Each row was made from one small tree. Brackets hold a mark, then the marks that hang from it, in the order of their numbers. Every link used is in the known rows. Write each row's tree.
Known rows
(z652 (z552 (z58 (z598 (z808 z979))))): [-0.64 -0.80 -1.02 -2.89 -2.65  2.96  0.04 -5.78 -0.27 -3.56  1.70 -3.76
 -2.10  4.92  0.26  0.80  0.32  2.61 -3.42  0.86  0.72  1.64  0.66]
(z652 (z552 (z808 z598 (z979 z58 z809)))): [ 1.82 -2.07  3.10 -1.84 -4.07  4.26  2.54 -2.16 -1.15 -1.85  0.83 -1.66
 -1.26  2.80  2.45  1.44  1.16 -2.21 -3.96  1.53  0.59  5.86  5.34]
(z598 (z58 (z808 z552 z979))): [ 2.10 -4.39 -1.40  1.09 -3.13 -1.60  1.11 -4.62  0.26  0.49 -1.42  1.77
  1.59  2.74 -0.31  2.87  2.81 -0.75 -1.97  3.04  0.43 -1.01  2.19]
(z552 z652 (z808 (z58 z598) (z979 z809))): [-0.26 -0.40  2.20  0.66 -0.09  5.15  1.35 -7.00 -2.16  0.20  0.66 -4.51
 -1.97  1.52 -1.52  2.66 -3.99  0.06 -2.84  1.59  0.89  1.16  1.67]
(z552 (z58 (z598 (z808 (z979 z809)))) z652): [-0.57 -0.69 -0.42 -0.94 -0.21  3.96  0.70 -5.40  0.37 -3.65  1.83 -4.91
 -2.36  2.30 -0.94  1.13 -2.96 -1.54 -2.13  1.96  2.32  0.50 -0.17]
(z58 z598 (z808 z552 (z979 z809))): [ 3.61 -3.29  0.67  2.73 -1.39  0.39  1.43 -1.53 -3.45  5.46 -3.72 -0.22
 -1.97  3.14 -0.02  5.95  2.61 -3.55 -5.94  4.23  0.12  0.42  2.28]
(z598 z58 (z808 z552)): [-0.50 -3.63 -4.45 -0.52 -2.81 -1.61  0.68 -2.79  3.31 -5.04  0.29 -0.53
  1.30  4.41 -1.49 -0.53  4.36  1.52  0.28  0.20  0.58 -2.33  0.01]
(z552 z652): [-1.10 -1.68 -1.95  2.39 -1.00  0.54 -1.67 -4.83 -1.71 -0.74 -1.31  0.02
  2.15  1.97  0.28  0.39  3.87  3.38  0.75 -0.14 -1.09 -1.74 -2.64]
(z58 z598 z808): [ 2.07 -4.73 -1.11  3.91 -1.86 -1.78 -2.14 -5.28 -2.69  2.02 -5.26  1.15
 -0.90  3.97  0.09  5.13  5.85  1.35 -2.01  4.64 -2.49 -3.46 -2.84]
(z652 (z552 (z808 z598 z979))): [-0.02 -2.39  2.97  0.86 -2.78  2.37  1.28 -4.47 -2.54 -0.71  0.37 -0.49
  0.22  3.78  1.15  1.29  2.06  1.85 -3.23 -0.94 -0.59  2.98  3.70]
(z808 (z58 z598) (z552 z652)): [ 0.82  1.29  0.98  1.13 -0.91  2.08  0.24 -4.51 -2.78  3.47 -1.93 -3.47
 -0.03  0.76 -1.28  4.15 -1.05  1.70 -4.72  0.26  0.65  0.66  0.32]
(z552 z652 (z808 z58 z598 (z979 z809))): [ 1.05 -1.53  3.92  0.58 -1.34  4.46  3.91 -5.06 -1.67 -0.28  2.11 -2.74
 -1.25 -0.87 -0.33  3.20 -4.71 -2.03 -2.08  0.69  1.49  2.57  2.57]
(z652 (z552 (z58 z598))): [ 0.60  0.60 -1.11 -1.71 -3.92  2.21 -2.66 -5.07 -1.78 -0.63 -1.89 -2.31
 -0.77  3.58  0.45  2.93  3.79  4.34 -2.61  1.42  0.41  0.35 -2.63]
(z598 (z58 z808)): [ 2.11 -6.10 -4.18  1.49 -3.76 -2.76 -1.41 -6.23  1.24 -2.34 -2.61  3.14
  1.53  3.36 -0.02  2.61  6.26  1.68  1.63  4.22 -0.87 -4.11 -3.09]
(z58 (z598 (z808 z552))): [-0.59 -2.05 -1.77  1.80 -1.09 -0.61 -0.19 -1.54 -0.67 -0.34 -2.23 -2.36
 -1.08  5.04 -1.52  2.01  4.12  1.38 -3.47  0.69 -0.87 -1.73  0.67]
(z808 z58 z979): [-1.79 -1.67 -1.71 -0.60 -3.17  1.59  1.62 -4.42 -1.69  1.28  0.97  0.51
 -0.66  0.94 -0.05  3.41  0.62  3.13 -0.93  3.07 -0.89 -1.85  0.14]
(z598 (z808 z58 (z552 z652) (z979 z809))): [ 1.42 -1.45 -0.43 -1.26 -0.34  3.53  5.31 -2.08  0.11 -0.16  3.04 -4.20
 -0.80  0.02 -0.43  0.51 -3.63 -2.07 -2.75 -0.77  1.65  3.32  2.78]
(z58 (z808 (z552 z652) z979)): [ 2.38 -3.08  1.64  3.37 -0.21  0.18  1.36 -4.68 -2.84  2.93 -1.88 -0.41
  2.19  0.74  0.66  2.07  0.26 -0.84 -2.59 -0.06 -0.49  2.13  2.27]
(z552 (z58 z598 (z808 (z979 z809))) z652): [ 3.15 -1.85  1.44  1.00 -0.99  2.89 -0.20 -6.83 -1.90  0.79 -1.75 -2.58
 -1.51  0.53  0.19  4.60 -2.08 -2.72 -2.67  4.25  1.70  0.76 -1.23]
(z598 z58 z808): [-1.57 -4.72 -6.17 -0.38 -3.11 -1.54 -0.52 -4.98  3.70 -6.95  0.86  0.76
  0.79  5.27 -0.96 -0.83  5.30  2.76  2.02  1.92 -0.21 -4.17 -2.32]
(z808 z58 (z552 z652) z598 (z979 z809)): [ 2.53  0.31  3.23 -0.01 -1.75  3.77  5.26 -1.26 -2.83  4.60  1.16 -2.19
 -0.98 -1.63  0.13  4.71 -3.84 -4.04 -6.01  0.52  2.90  4.27  3.57]
(z598 z808): [-1.58 -4.51 -4.17  1.29 -1.90 -1.24 -0.18 -2.94  0.82 -4.04 -0.32  0.38
 -0.09  4.23 -0.12 -0.16  5.49  3.21  1.55  1.03 -2.23 -3.41 -2.25]

Which tree is each row?
[-2.51  0.99  3.36  0.99 -0.37  3.92 -1.99 -9.01 -1.13 -3.23  0.16 -5.02
 -0.02  1.64 -1.82  1.18 -3.97  2.76 -0.69  0.27  0.86 -0.22  1.14]  (z552 (z58 z598) z652 (z808 z979))
[ 0.92 -5.79 -3.11  1.02 -3.44 -1.45 -0.24 -6.98  0.70 -1.62 -1.01  3.01
  1.15  3.53  0.23  2.43  3.64  0.58 -0.26  4.78 -0.24 -2.94 -0.26]  (z598 (z58 (z808 z979)))
[ 1.81  0.19  3.71  0.04 -2.08  3.48  3.39  0.04 -1.74  1.97  0.41 -1.98
 -0.05 -0.05  1.51  2.95 -1.58 -5.92 -6.15  1.71  2.47  4.92  5.70]  (z808 (z552 z652) z598 (z979 z58 z809))
[ 2.68 -5.84 -3.72  0.26 -3.40 -0.26  1.03 -4.96  0.76 -0.91 -0.69  2.76
 -0.09  3.19  0.52  3.08  3.97 -2.15 -0.13  5.64  0.87 -1.89 -0.58]  (z598 (z58 (z808 (z979 z809))))
[ 2.34 -3.00 -0.27  1.55 -3.27 -0.97 -2.44 -6.01 -1.20 -0.24 -4.11 -0.41
 -1.38  1.79 -0.28  5.82  2.45  1.80 -0.58  4.92 -0.99 -3.23 -3.76]  (z552 (z58 z598 z808))
[ 1.81 -0.67  0.94  0.04 -2.11  2.47  3.24 -2.52 -0.31  0.78  1.13 -0.79
  0.75  1.55 -0.45  2.51 -0.42 -4.95 -5.05  0.99  4.42  2.70  3.57]  (z808 (z552 z652) (z598 z58) (z979 z809))
[-1.43 -1.26  4.93  1.37 -1.66  3.00  0.88 -6.03 -0.80 -3.31  0.88 -2.13
  0.89  0.96  0.57  0.89 -2.82 -1.36 -2.29  0.95  0.07  2.47  4.93]  (z552 z652 (z808 z598 (z979 z58)))
[ 0.31 -2.61 -2.82 -1.16 -0.71  2.12  3.05 -3.54  2.57 -3.91  3.00 -2.68
  1.10  3.23 -1.00 -1.83 -0.26 -2.92 -1.87 -0.31  3.28  1.71  2.83]  (z598 z58 (z808 (z552 z652) (z979 z809)))
[-0.15 -2.08 -1.17  0.64 -0.54  1.72  2.41 -0.18 -1.14  1.06 -0.34 -2.50
 -2.69  5.00 -0.88  2.48  1.96 -2.39 -5.25  2.03  0.66  0.16  3.15]  (z58 (z598 (z808 z552 (z979 z809))))
[ 1.48 -0.97 -0.35 -0.27 -0.29  2.57  0.89 -1.39  0.45 -2.22 -0.73 -4.99
 -1.23  3.06  0.00  0.55  0.33 -3.36 -4.50  1.43  1.18  2.69  2.29]  (z979 (z58 (z598 (z808 (z552 z652)))) z809)
[ 0.51  0.47 -0.09  0.46 -2.59  0.65  0.33 -2.40 -2.51  4.06 -2.60 -1.79
 -1.23  1.80 -1.48  5.71  1.47  2.44 -4.33  2.23 -0.36 -1.29  0.10]  (z808 (z58 z598) z552)
[ 6.50 -3.28  3.66  1.89 -2.54  0.41  2.49 -0.75 -1.43  1.90 -3.05 -1.04
  0.20 -0.91  2.18  4.69  0.59 -6.46 -4.53  2.82  1.10  4.75  2.27]  (z979 (z58 (z808 (z552 z652) z598)) z809)
[ 1.00  0.36  0.42 -0.92 -2.22  3.21  2.78 -0.95 -3.00  5.45 -0.71 -2.51
 -2.88  1.74 -0.86  5.98 -0.75 -1.45 -6.22  3.49  1.34  0.70  2.57]  (z808 (z58 z598) z552 (z979 z809))
[ 3.25 -4.82 -2.66  1.37 -3.56 -2.88 -0.30 -4.05  0.88 -0.56 -3.05  1.85
  2.18  2.59 -0.38  2.89  5.14  0.42 -0.32  2.61 -0.07 -1.86 -0.53]  (z598 (z58 (z808 z552)))
[ 0.45 -1.75  0.02 -1.14 -0.57  3.18  3.40 -1.03  0.94 -2.79  2.21 -3.70
  0.11  1.54  0.91 -1.22 -1.56 -3.96 -3.16  0.54  1.30  4.23  4.81]  (z598 (z808 (z552 z652) (z979 z58 z809)))
[-1.40 -1.52  0.68 -0.93 -2.98  3.23  0.56 -3.98  0.47 -3.56  1.14 -2.59
 -0.69  0.77 -0.70  1.55 -0.69  1.59  2.95  1.87  0.33 -0.99  0.50]  (z552 z58 (z808 (z979 z809)))
[-1.35  1.58  1.57 -0.33 -2.46  1.85 -0.37 -3.04 -2.01  2.04 -1.39 -2.87
 -1.14  1.88 -1.31  4.75 -0.73  1.32 -3.88  2.27  1.31 -0.72  2.27]  (z808 (z552 (z58 z598)) z979)
[ 1.01 -1.10 -1.66 -3.48 -2.71  4.23  1.18 -3.58 -0.04 -2.77  1.76 -3.88
 -3.14  4.65  0.55  1.15  0.68  0.02 -3.53  1.77  1.85  2.77  0.37]  (z652 (z552 (z58 (z598 (z808 (z979 z809))))))
[-0.68 -1.28  4.56  1.50 -1.35  3.23  2.85 -7.10 -1.77 -0.77  1.75 -2.32
 -0.07 -0.48 -0.85  2.64 -4.90  0.70 -2.01 -0.22  0.43  1.79  2.87]  (z552 z652 (z808 z58 z598 z979))
[ 1.38  0.20  2.93 -0.96 -4.03  2.29  3.29  0.86 -1.35  2.02  0.18 -1.32
 -1.54 -0.62  0.22  5.72 -0.94 -3.35 -3.50  2.28  2.87  1.76  2.60]  (z808 (z552 z58) z598 (z979 z809))
[-1.03 -3.24 -2.75  0.65 -0.79  1.74  1.25 -2.55 -0.71 -0.87  0.39 -1.34
 -3.36  5.67 -0.57  2.10  2.93 -1.19 -3.36  3.67  0.08 -1.72  0.74]  (z58 (z598 (z808 (z979 z809))))
[ 2.05 -4.11  0.48  2.86 -1.91 -1.36  1.42 -2.59 -2.53  3.56 -2.74  1.41
  0.93  1.80  0.57  3.56  2.95 -0.21 -2.27  1.98 -1.52 -0.15  2.37]  (z58 (z808 z552 z979))
[-0.25  1.33  0.42  0.35 -2.95  0.58 -1.85 -2.53 -1.37  1.11 -2.92 -2.88
 -0.62  1.70 -1.41  4.70  1.73  2.50 -2.38  1.86  0.74 -1.74 -0.79]  (z808 (z552 (z58 z598)))
[-1.89 -0.09  2.71  1.15 -0.04  4.04  0.16 -8.95 -2.33 -0.30  0.32 -4.03
 -0.83  1.68 -1.88  2.23 -4.34  2.60 -2.49  0.58 -0.25  0.02  2.00]  (z552 z652 (z808 (z58 z598) z979))
